Each row was made from one small tree. The marks that hang from a mark follow it in brackets, in the order of their numbers. Every link used is in the known rows. Write each row's tree.
Known rows:
J528(J112): [ -3  -3   0   2   4   2  -4   1   1   3 -12  -1   0   3  -4  -2  -2   1
  -3  -2   0  -2   2  -5   3   1   3  -1   1   3   0   0  -2  -1  -3   3
  -1  -1  -6  -3   3   2   1  -1  -2   3  -1   2  -1   1  -1   3  -4   2
  -1   3  -2  -3   0  -1   1  -1  -2]
J404(J112): [-2 -2 -1 -1  1  0 -3 -2 -1  0  2  0  3 -1  1 -3  2 -3  1  2  1 -4  0 -1
  3  5 -4  1  3  2 -5  0  1  0  1  3  0 -2  0  1  5  1 -1 -1  1  5  0 12
  3  0  1 -3 -3  0  0 -1 -2 -2  2 -1  3 -1 -3]
J103(J207 J397 J404): [  6  -1   2   1   1  -2   3   0   1   0  -7   1  28  -7  -4   7 -28  -5
   6   7   0   9   5   0  -1   1   2  -5  -7   3   1   7   2   2   0  -1
  -7  -2   6   0   1  -1  -7   7   3   5  -5   4   1  -1   2  -1   7  -6
  -1   0   4  -5  -2   1   0   5   4]
J112(J830): [-1 -3 -1 -1 -2  0 -4 -3  1 -4  3 -3 -3 -2 -1 -1 -1  1 -4  0  2 -4  0  1
  2 -4 -2  7  0  0  3 -1  2  2  0 -1  1  1 -3  0  4  1 -2 -2  3  0  1 -5
  1 -1 -1 -3  2 -1  1  3 -4  2 -4  0 -1  0  6]
J103(J207 J397 J404(J112(J830)) J528): [  2  -9   0  -1  -1   0  -3  -2   6  -4  -1   3  36  -9  -5   5 -37  -8
   0  11   7   2   8   2   0   5   1   2  -8   4   0   4   3   6   1  -1
  -8  -2   3   4   6   0 -14   5   8  15  -7  13   3  -4   3  -6   6  -8
   0   2  -2  -7  -7  -3   2   7  10]
J207(J103): [ 3  1 -3 -1  1 -1 -1  3  5  0  0  3 -3  1  1  0  1  0 -2 -3  0 -3  0  2
 -2  2 -2  2  3  2 -1 -1  4 -1  1  0  2  4 -2  2  1  2  4  2  1  2 -1 -2
  2  0 -4  0 -1  1 -3 -2 10 10  1 -1  1  4  1]
J404(J103 J112): [ 1 -3 -1 -2 -2  2 -4 -1  7  1  2 -1  3 -2 -1 -2  5 -1 -1  3 -1 -9  1  0
  4  7 -2  1  2  3 -8 -1  2  3  1  1  6  0  0  0  4 -2  0  0  3  8  3 23
  4  1  3 -3 -4 -2  0 -5  2 -1  4 -3  4  0 -4]
J404(J103(J207 J528(J112))): [  2  -8   0  -2   1   1  -4   2  10   0 -13   0  15   1  -7  -1 -15   0
  -7   4   3   0   4   0   2   4   5   0  -4   6  -1  -2  -3   5  -2   1
  -2   2  -2  -1   0   0  -4   0   3  11  -4  13   0   2   2   1   2  -4
  -2  -6   2  -3   1  -2   6   6   1]
J528(J103(J397) J112(J830)): [ -3  -9  -2   1   3   1  -4   1   6   1 -22  -2   3   3  -9   0  -8   6
  -8  -2   2  -5   7  -4   2  -1   2   2  -2   8   3   7  -2   2  -5  -1
  -2   3 -13  -1   7   1  -6  -3   2   7  -1   1   2  -5  -1  -2   3   2
  -1   6   4  -3  -3  -3   1   2   0]
J103(J207 J397(J112(J830)) J404): [  2  -7  -1   0   0  -1  -3  -4   0  -3  -3  -6  24  -9  -3   6 -30  -3
  11   4   4   4   7   1   0   1   4  -2  -2   5   3   4   3   1   1  -1
  -7  -4   2  -4   3   2  -6   7   7   7  -6  -3   0  -4   3  -4   6  -3
  -1   9   0  -5  -4  -2   1   7   6]
J112(J207(J103(J404)) J830): [  1  -7  -3  -2  -3   2 -10  -5   1  -6   5   1   0  -8  -2   0 -10  -4
  -5  -3   2  -6   0   0   0  -3  -2  15  -3   5   1   0   5   2   2  -4
  -1   1  -3   4   4   1   1   2  10   2  -2  -7   4  -4  -3  -4   5  -5
  -1   1   5   9  -6   0   1   7  12]
J207(J103(J397 J404(J112(J830)) J528)): [  1  -5  -2   0  -1   3  -2   4   9  -5  -1   5  23  -4  -2   3 -23  -4
  -4   6   4  -4   7   2  -3   7  -4   3  -3   5  -1   1   6   6   3  -4
  -4   2   1   7   8   2  -7   3   8  15  -6   8   2  -5  -2  -8   3  -3
  -3   0   9   4  -3  -4   0   5   9]
J404(J103(J397) J112(J830)): [  2  -6  -2  -4  -2   1  -5  -3   7  -3   2  -4   7  -5  -4   0  -5   1
  -3   3   1 -11   3   2   6   4  -6   3   1   2  -4   2   5   6   1  -1
   6   1  -2   3   8   1  -8   0   7   8   1  22   5  -1   1  -9   2  -4
   0  -1   2  -4  -1  -5   5   2   0]
J207(J103(J397(J112(J830)))): [ 2 -4 -4 -2 -1 -1 -3  0  1 -3  0 -4  4 -3 -1  0 -8  1  2 -4  1 -8  6 -1
 -3  3 -1  1  4  1  1  1  6  0  4 -3  2  2 -3 -1  3  5  1  5  7  7 -3 -5
  1 -5 -3 -6  0  2 -4  8 10  6 -1 -3  1  5  3]
J112(J207(J103(J404 J528))): [  3  -3   0  -1  -4   2  -7   2   5  -2   0   6  10  -5   1   0 -15  -6
  -5   1   0   1   4   0  -5   4   0  10  -4   5  -1  -2   2   3   2  -3
  -4   2   2   4   0   2   1   2   6   7  -6  -3   4  -3  -1  -2   2  -4
  -1  -4   8   8  -3   0   1   7   9]
J528(J112(J207(J103) J830)): [ -4  -8  -4  -2  -1   1 -11  -3   1  -3  -7  -1  -5   0  -5  -6  -2  -1
 -10  -7   1 -11   1  -6   3  -2  -1  14   1   5   1  -2  -2   0   2   0
   0   2 -10   0   6   5   2  -1   7   4  -1  -6   4  -3  -4  -2   2  -1
  -1   3   2   7  -4  -3   3   4   5]

Write each row's tree:
[  2  -6  -3   1  -2   2  -2   4   6  -6  -2   2  20  -6  -2   5 -26  -2
   2   3   4  -2  10   2  -5   7   1  -1  -2   4   1  -1   7   4   3  -5
  -6   1   0   3   4   4  -3   6   8  13  -8  -4   1  -7   0  -6   2  -2
  -3   8  10   4  -3  -5  -2   8  10]  J207(J103(J397(J112(J830)) J404 J528))
[  0 -10  -3  -1  -6   2  -7  -4   0  -6   0  -2  23 -12  -5   4 -30  -4
   2   3   2   2  10   2  -1   3   2   5  -5   4   2  -1   4   5   3  -4
  -9  -3   1   0   3   2  -9   4  10  10  -7  -3   1  -6   5  -7   4  -5
   0  10  -1  -3  -8  -6  -1   7  10]  J103(J397(J112(J207 J830)) J404 J528)
[  1 -11  -1   1  -1   3  -9  -2   3  -5 -11  -1  23  -6 -10   2 -31  -3
  -8   3   2   2   9  -4   1   0   3   7  -9   4   3   1   1   7   1  -3
  -9  -1  -4   1   5   0 -12   2   7  13  -5   2   3  -4   1  -2   5  -6
   2   5  -3  -5  -9  -3   0   4  11]  J103(J397 J404 J528(J112(J207 J830)))
[  0  -6   1  -4  -2   0  -3  -1  11   0  -1   2  18  -4  -2  -2 -12  -2
  -3   8   2  -4   4   3   2   7   1   2  -2   5  -6  -2  -1   5   2   1
   1   2   2   1   3  -1  -5  -1   7  13  -4  24   4   1   3  -5   2  -6
  -1  -9   2  -4   3  -4   7   5   1]  J404(J103(J207 J528) J112)
[  0 -11  -1  -2  -4   2  -7  -3   3  -4   0   2  26 -10  -5   2 -28  -7
  -5   6   4   0   9   1   1   4  -2   9  -7   6  -1   4   4   8   2  -4
  -6  -1   1   4   7   0 -12   3   8  13  -5  10   5  -5   3  -8   6  -9
   2   2  -3  -6  -8  -4   0   5  11]  J103(J397 J404(J112(J207 J830)) J528)
[  5  -3   3   1   2  -1   4   3   6   0 -16   2  23  -5  -6   8 -23   0
   0   6   1   6   6   1  -4   1   4  -4  -7   7   3   8   0   3  -3  -2
  -7   0  -1   1   2  -1  -6   3   3   7  -5   5   1  -3   1   0   7  -2
  -3   1  10  -3  -2   1   3   6   1]  J528(J103(J207 J397 J404))
[  1  -9  -3  -3  -2  -4  -1  -3   3  -4  -3  -4  24  -6  -5   3 -31  -2
   4   5   7   2   9   3  -4   3   5   1  -2   3   4   1   0   3   4  -2
  -5   0  -1  -3   3   2 -10   4   8   9  -7  -3  -1  -4   2  -6   7  -4
  -2   7  -1  -5  -4  -5   3  10   6]  J103(J207 J397(J112(J830)) J528)
[ -1 -11  -1  -1   4  -3  -3  -2   6   1 -23  -3  11   2 -10   0 -19   5
  -7  -1   5  -4   7  -3   2  -2   3   1  -4   8   5   9  -3   3  -4   1
  -5   2 -12  -3   6   1  -8  -2   6   8  -3   1   2  -3  -2   0   7  -1
  -3   6   5  -4  -5  -3   3   5   1]  J528(J103(J207 J397) J112(J830))
[  1 -11   1   1   4   1  -4   1   8   0 -23  -1  19  -2 -10   4 -26   3
  -6   3   4   1   7  -2   1  -1   5  -1  -7  10   5   7  -1   2  -6  -1
  -7   1  -8  -1   8   0  -8   0   5  11  -4   1   2  -5  -1   0   7  -2
  -2   5   4  -5  -5  -2   2   3   4]  J528(J103(J207 J397 J404) J112(J830))
[ -2  -7  -1  -1   3  -1  -3   1   6   1 -13   2  16   1  -5  -1 -20  -1
  -6   6   4   4   5   0   1   3   6   0  -4   5   4  -1  -5   2  -1   3
  -6   1  -3  -1  -1   0  -4  -1   2   9  -6   2  -1   1   1   3   3  -3
  -1  -1  -1  -3   0  -3   2   4   3]  J103(J207 J528(J112))
[  1 -10  -1   1   0   0  -1  -1   5  -3 -12  -3  19  -8  -4   5 -25   1
   5   5   4   1   8   2  -3   1   5  -3  -4  10   4   6   2   2  -3  -1
  -7  -1  -2  -5   6   2  -4   3   9   9  -6  -1   2  -4   3  -3   6  -2
  -3   8   6  -3  -4  -2   2   6   3]  J528(J103(J207 J397(J112(J830)) J404))
[  1 -10   0  -6  -4  -1 -10  -7   4  -4   4  -5   5  -8  -6  -4  -7  -2
  -4   0  -3 -14   2   1   7   2  -6  11   0   4  -6   5   3   7   3  -3
   4   0  -2   2   6   1  -8   1  10   6   2  18   8  -3   2 -10   5  -8
   1  -2   0  -4  -3  -5   6   4   3]  J404(J103(J397) J112(J207 J830))
[  1  -7  -1   0   2  -4   1   0   3   1 -13  -3  14  -3  -5   3 -17   3
   5   1   1   2   8   2  -4   2   4  -6   0   9   3   7   0   0  -2   0
  -3   1  -4  -6   1   3  -4   3   5   4  -5   1   2  -3   1  -2   5   1
  -3   6   9  -2   1  -3   5   6  -4]  J528(J103(J207 J397(J112)))
[  4  -1  -1   2   0   3   2   4   4  -3  -5   5  27  -4  -4   7 -27  -4
   0   8   1  10   8   1  -4   4   1  -5  -6   1   1   1   5   6   0  -4
  -7  -1   6   5   2  -2  -9   5   3  11  -5   4  -1  -3   2  -1   3  -5
   2   2   4  -6  -3  -1  -4   3   8]  J103(J397 J404 J528)
[ -5  -8  -2  -3  -4   0  -9  -9  -1  -3   7  -2  -1  -6  -3  -6  -2  -3
  -3  -2   1 -11  -1   0   6  -1  -4  14   1   4  -2   2   1   3   4   0
   0   0  -3   0   5   2  -4  -1   8   2   1   7   5  -2   1  -7   2  -4
   2   0  -7  -1  -4  -2   4   2   4]  J404(J112(J207 J830))
[  3  -7   1   2   3   1  -2   3   5   1 -18   2  34  -3  -8   6 -37  -5
   0   9   3  10  10  -2  -2   4   7  -4  -9   4   2   3  -1   5   0  -1
 -11  -2  -1   1   2  -1 -10   4   4  14  -9   7   0  -1   2   2   5  -5
  -2   1   2  -9  -4  -1   0   6   5]  J103(J207 J397 J404 J528(J112))
[ -1  -9  -1  -1  -2   1  -6  -2   5  -2  -7   0  14  -8  -6   3 -14  -1
  -3   2   1  -4   5   1   0   1  -1   7  -5   9  -2   8   2   5  -3  -4
  -4  -2  -3   2   9   1  -7   1   7   9  -2   9   6  -6   2  -6   6  -5
  -1   3   5  -3  -5  -2   2   4   3]  J528(J103(J397 J404(J112(J207 J830))))
[  4  -9  -2  -5  -4  -1  -3  -3   9  -5  -4  -4  20  -6  -5   2 -25   1
   1   6   2  -2   8   4  -1   4   2   1  -3   4   0  -2   2   7   3  -3
  -1   1   0  -2   2   0  -8   3  10  11  -6   8   1  -2   3  -6   7  -5
  -1   3   4  -4  -1  -5   6   8   4]  J404(J103(J207 J397(J112(J830)) J528))
[  2  -7  -3  -4   0  -3  -1  -6  -3  -3  -2  -7  15  -7  -3   1 -22   0
   7   0   4  -1   6   1   1   0   4   1   1   3   3   4   0   1   4   0
  -3  -1  -2  -5   3   3  -7   5   8   4  -5  -4   0  -3   2  -5   6  -2
  -2  10  -1  -4  -3  -4   3   7   2]  J103(J207 J397(J112(J830)))
